What can hang from each mark:
Q_304: Q_24 Q_293 Q_380
Q_24: Q_285 Q_293 Q_341
Q_380: Q_24 Q_293
Q_285: Q_293 Q_304
Q_341: Q_304
Q_293: Q_24 Q_285 Q_380

Known rows, with every way that one mark hangs from another:
Q_304(Q_293(Q_285) Q_380(Q_24(Q_341))): [ 12   1  -7   2   8 -10  -5   6  -4  -7  -7   3  -3   7   3  10   5 -22
   7   2   1]
Q_24(Q_293 Q_341): [21 -7 -2 -1  7  1  1 -2 -1  2  7 -9  7  8 14 11  3  2  7  0  4]
Q_380(Q_24(Q_341) Q_293(Q_285(Q_304))): [ 29  -3  14   6   5 -10  -8  -5 -10 -22  -2   6  -5  10   7   5   7   1
   2   2  -1]
Q_380(Q_293(Q_24)): [ 21  -9 -16   5   5  -7  -9  -9   1  -8   7   3  -7  10   1   6   0  -8
   2   5   2]
Q_285(Q_293(Q_380(Q_24(Q_341))) Q_304): [ 18  -9  17   6  11  -4 -13  -6  -7  -9  10   2   0   8  11  10   9   3
   4   2  -2]
Q_341(Q_304(Q_24 Q_293(Q_380))): [ 4 -8 10 -2  7  5 -7  5  1  5  9  4  0  3  0  7 -2 28  6  2 -5]
Q_285(Q_293): [ 21  -1  -6   4  11   3 -13  -2   2   3  15  -3  -3   6   4  14   3  -6
   3   3   4]
Q_341(Q_304(Q_24(Q_285) Q_293(Q_380))): [ -3 -11   8  -2   7  10  -3   5   0   3   9  -9   5   2   3   8  -1  29
  11   2  -7]
Q_304(Q_24): [ 15  -3   0   1   7   2 -14  -4  -2  -1  11  -1  -4   3   5  10  -2  -2
   2   4   6]
Q_24(Q_285 Q_293 Q_341(Q_304)): [ 14  -8   3  -3   8  12  11   0  -2   7   7 -22  15   6  14   8  -1  22
  12  -1  -4]
Q_24(Q_341(Q_304)): [20 -4  6 -2  8  2  4 -1 -2  4 10 -1  0  7  9  9 -4 22  6 -1 -3]
Q_341(Q_304(Q_380(Q_293))): [ 18  -6 -10   6   4   4  -5   7   1   2   2  -5  -3   4  -1   6  -2  20
   8   9  -3]
Q_293(Q_285(Q_304(Q_24)) Q_380): [ 10   2  29   0   8  -5 -10  -4   0 -21  12   2  -1   6   2   2   9  12
   0   5  -2]
Q_380(Q_293): [ 26  -9 -11   4   4  -1  -8   1  -1  -6   8   1  -7   8   4   9   2  11
   7   4   6]
Q_341(Q_304(Q_380)): [13 -2 -4  2  7  5  2  5  1  5  7 -7 -1  3  1  7 -3  1  6  6 -2]
Q_24(Q_285(Q_293 Q_304(Q_380)) Q_341): [  6  -4   5   7  11   6 -16   2   2  -3   6 -19   8   4   9  10  10  -1
  10   7  -2]
Q_341(Q_304): [22 -2  4 -1  8  5  2  1  0  4 13 -3 -2  6  5  7 -5  8  4  0 -1]
Q_380(Q_24): [ 28  -5  -6   3   8  -2  -4  -6  -9  -5   8  -1  -8   7   7  10  -2 -28
   3   0   6]
Q_24(Q_293(Q_285(Q_304))): [ 23   5  19   0   8   1   1  -2   0 -15  10  -9   8   8   6   3   8 -17
   0   0   0]
Q_293(Q_24): [ 17  -5  -8   1   9  -6  -5 -12   1  -5  13   1  -5   9   3   8  -4 -27
   1   2   2]
Q_24(Q_293): [ 24  -5  -5   0   7   5   0  -1   0   0  12 -11   5   7   8  10   2 -11
   6   0   5]

Rows:
[  9  -8  -7   4  12  -8  -9 -10   4  -2  16   2  -2  10   2  10   6  -5
   2   6  -3]
Q_285(Q_293(Q_24 Q_380))
[  5  -2   2   8  11  -6 -20  -8   5  -3   7  -3   2   7   3   8   5 -23
   1   8  -3]
Q_285(Q_293(Q_24(Q_341)) Q_304(Q_380))
[15  6  8 -3  8  1  4  8  3 -2  7  3 -1  7 -2  7 -1  2  4 -3 -5]
Q_341(Q_304(Q_293(Q_285)))
[  8 -11  -1   3  11   0  -5  -2   1  -1  12 -11   6   8  12  14  12  29
  13   4  -3]
Q_24(Q_285(Q_293(Q_380)) Q_341)
[ 12  -7 -13   8   3   0 -23   3  -1  -2  -1  -3  -5   1  -1   8   2  12
   5  13   5]
Q_304(Q_24 Q_380(Q_293))
[  3  -8  23   0   7  -1 -19   2   1  -8   8   7   1   4   5   7   7  18
   6   1   1]
Q_285(Q_304(Q_24(Q_341) Q_293(Q_380)))
[  4  -9  14   0   8 -10  -7  -5   4 -13   9   8   1  10   5   4   6  -8
   6  -1  -3]
Q_285(Q_304(Q_293(Q_24(Q_341) Q_380)))
[ 22  -3   7   1   9 -11   4  -5  -7 -17   8   4  -6  10   5   7   7  -6
   5   2  -1]
Q_293(Q_285 Q_380(Q_24))
[ 13  -4  -9   4  12  -7 -14 -12   2   2  11   3   0   9   7  13   1  -9
   1   3  -2]
Q_285(Q_293(Q_24(Q_341)))
[ 19 -11   0   5  11  -6  -8  -5  -7   0   8   3  -2   9  10  14   8  10
   7   3   0]
Q_285(Q_293(Q_380(Q_24(Q_341))))
[ 16 -10  13   3   8  -2  -8   2  -6 -13   9   4  -4   7   5   6   5 -23
   7  -2   2]
Q_285(Q_304(Q_293(Q_380(Q_24))))
[ 11 -10 -12   4   8   0  -2  -2  -9  -4  -2 -15   1   5  10  12   2 -16
  12   5   2]
Q_304(Q_380(Q_24(Q_285 Q_341)))
[ 18   0  20   4   4  -6 -18  -4  -2 -18   1   4  -1   6   5   4   8  27
   0   6  -1]
Q_380(Q_293(Q_285(Q_304(Q_24(Q_341)))))
[  4 -13  15   0   9  -6  -1 -13   0 -18  12  -8   4  10  11   3   9   1
   8   1  -5]
Q_293(Q_24(Q_285(Q_304) Q_341) Q_380)
[ 11 -16   1  -1   8   2   8  -1  -2  -4   8 -18  12   9  15   9  10  23
  16   1  -1]
Q_24(Q_285 Q_293(Q_380) Q_341)
[ 9 -3 -6  0  7  6 -3 13  4  8  4 -4 -1  3 -3  8 -3 -8  8  3 -2]
Q_341(Q_304(Q_293 Q_380))
[ 12 -12  15   0   8   8   3  -1  -1 -13  13 -22  12   7  11   4  11   1
  11   1   0]
Q_24(Q_285(Q_304) Q_293(Q_380))
[20  3 12 -3  8  0 12  0 -1  1  4 -7 11  9  8  6  2 22  5 -1 -6]
Q_24(Q_293(Q_285) Q_341(Q_304))
[  4   0  11  -1   8  -5  -9   4   2 -10   7   7  -2   6  -1   7   7  13
   5   3  -1]
Q_304(Q_24 Q_293(Q_285 Q_380))
[  1  -9   8   3  11  11 -11  -2   0   7  14 -13   7   2   4  10   2  39
   7   7  -9]
Q_341(Q_304(Q_24(Q_285(Q_293(Q_380)))))
[ 11 -10 -20   7   4 -12 -12  -6   2  -5  -2   1  -4   8   2   7   3  -1
   6  10   0]
Q_304(Q_380(Q_293(Q_24(Q_341))))
[  1   3  -9   1   9 -15  -4  -1   5  -7  -2   4   0   9  -2   8   5 -23
   5   4  -4]
Q_304(Q_293(Q_24(Q_341) Q_285) Q_380)
[ 19  -3  17   0   9 -10  12  -3  -9  -9   3   6  -1  10   8   5   3  25
   6   1  -9]
Q_293(Q_285 Q_380(Q_24(Q_341(Q_304))))
[ 15  -8  14   0   8   9   0  -3  -1  -8   9 -22  14   7  17   7   7  -1
  10  -2   1]
Q_24(Q_285(Q_304) Q_293 Q_341)
[  4  -2  -8   5  12  -3  -9  -5   4  11   5  -3   4   6   1  10  -3   2
   2   8 -10]
Q_285(Q_293(Q_24(Q_341(Q_304(Q_380)))))
[ 10  -6  11   6  12  -5 -15 -10   4 -10  19   1   0   9   2   6   8 -13
   0   5  -4]
Q_285(Q_293(Q_24 Q_380) Q_304)
[ 11  -2   4   0  10 -16   3 -11   2 -17  11   5  -4  12   1   4   7  -6
   2   4  -4]
Q_293(Q_24 Q_285 Q_380)
[ 20  -1  -9   4   5 -13  -4  -9   1 -16   5   5  -6  11  -1   4   4  -6
   0   5  -2]
Q_380(Q_293(Q_24 Q_285))
